Each row comes from the steps of one walk. Every step used is in the known rows, and no mark comes twice. Write the walk behind each row, first mark first.
Known rows
q/v: [ -2  22   0  -8  15  15 -46   7   8   3  -3 -16   2   9  19   3  19   2
   2  13]
x/q/v: [ -7  20 -18 -19  11  35 -45 -13  -6  -8   2 -29  20   9   5  -2  43   5
  -5  25]
x/q: [ -4  -2 -13 -10  -4  20  -1 -23 -12 -12   2 -16  23  -1 -15  -2  16   4
  -7  16]
w/p: [  3  -6   2  -7  33   0   7  17 -23   7  19 -19  -4  -2  36  -5  10  -2
   0   0]
a/p: [  8  10  -1  12  -2  -9  -4  23 -19   7   1  -8   2 -15  19 -14   8   7
  -9  -3]
q/a: [  4   1 -28 -18   1  -6  -4 -10  11  -5 -12  -1  -8  26  -2   3  21   2
   5  26]
p/b: [  9 -12 -20   1   0   3   4   7   3  15   1   7 -23  -2  27   0  11  24
   8   2]
v/q/w: [  5  19   9  -2  28  25  20  34   9  11 -11 -16   6  16  17  -4   0  17
  -6  34]
b/p/a: [ -2 -10   5  13  17 -18   1 -10  21 -15   5 -48   7  31 -21  13  38  23
  18 -29]
b/p: [  0   5  14  18  19 -11  -1 -16   6 -10   4  -7   4  15  -4  11  35   6
  13 -18]
a/q/x/p/b: [ 39  -1  -9 -18 -23  23   3  -5 -21  58  55 -18  -6  49  25 -13  55  28
  -7  10]
w/p/a/q/x: [ 21  -8 -11 -31   7  24  12  34 -24  55  28 -70  -6  51  21 -16  41  13
  -3 -10]
w/p/a/q: [  2  -9 -10 -27  29  -1   3  33 -25  43  26 -55   5  32  11 -17  28  11
   8  -9]
q/x: [ 14   3  -2  -1 -22  27  12  -1   4  10   5 -17  -4  21   9   4  12   3
  -8  -4]
b/p/a/q/v: [ -4  22   0 -14  34  -1 -55   9   6  22   7 -60  12  63  -7  -5  71  23
  20 -15]
v/q/w/p/a: [  5  -2   3 -12  66  11  25  53  -5  20  16 -81  11  30  32   0  21  25
  -2  18]
a/q/w/p: [ 12  15  -3 -35  41  23  13  33 -27  40  19 -26  -6  28  42 -20  50   0
  -9  37]
a/q/w: [  9  21  -7 -29   8  25   7  16  -4  34  -1  -8  -5  27   8 -17  38   4
  -7  39]
x/p: [  9   1  16   1  -4 -10  -7 -18 -11  -9  51 -14  28  14  -7   3  20   6
  -5   2]

Which walk is each row?
[  9   5 -18 -31   6  17   8  22   7  35   4 -48   0  43 -11 -11  47  18
  -3  26]
p/a/q/w
[ 19  -4 -20  10  -1  -2  -7  25 -15  22   6  -2 -23 -18  43 -17  18  28
   1  -1]
a/p/b
[ -2  15 -13 -30  13  12 -49  27   2  39   2 -49   5  43  -5 -13  41  17
  10   4]
p/a/q/v
[  1  -4 -10 -20  -4   1  -2  20  -4  35   2 -34   3  33 -24 -14  23  19
   6  -8]
p/a/q
[ -1  -1   3  -5  16 -15  -4   2   2  23   5 -43   8  50 -26  -6  52  25
  21 -24]
b/p/a/q
[ 20   4 -36  -3  20   1   0  51  -9  31 -20   0 -20  20  48 -17  11  38
   7  23]
v/q/a/p/b
[ 21   4 -25 -35  42  22  14  37 -26  62  23 -21 -31  23  67 -19  63  20
  -5  36]
a/q/w/p/b
[ 27  11  10 -18 -24  20   3  -9 -23  39  51 -21  19  55  -2 -12  46   8
 -13   7]
a/q/x/p
[  1   9 -11 -38  50   9 -44  43 -20  45  26 -74   4  41  30 -12  54  15
   7   2]
w/p/a/q/v
[ 14  12 -44 -20  -4  13 -13 -10 -20 -11  -4 -22  18  14   1 -15  52  11
  -7  36]
x/q/a/p
[ 20   8  -3 -30   4   8   2   4  -3  25  53 -68  31  59 -21  -7  71  27
 -10  30]
x/p/a/q/w
[ 28  -7   4  -4 -23  10   4 -15   6   0  60 -78  27  50 -18  10  41  23
  -9  -8]
q/x/p/a
[ 30  -5   8   6  -2  22  16  14  -8  33  42 -23   5  34  35   2  18  43
  -3   4]
v/q/x/p/b
[ 10  -6 -26 -28  37  28  18   1 -10  -5  31 -88  21  19  12  -1  63  17
 -12  33]
x/q/w/p/a
[  4   2 -41 -30  -2  19  -7 -32   1 -17  -8 -15  13  26 -16   0  40   6
  -2  41]
x/q/a
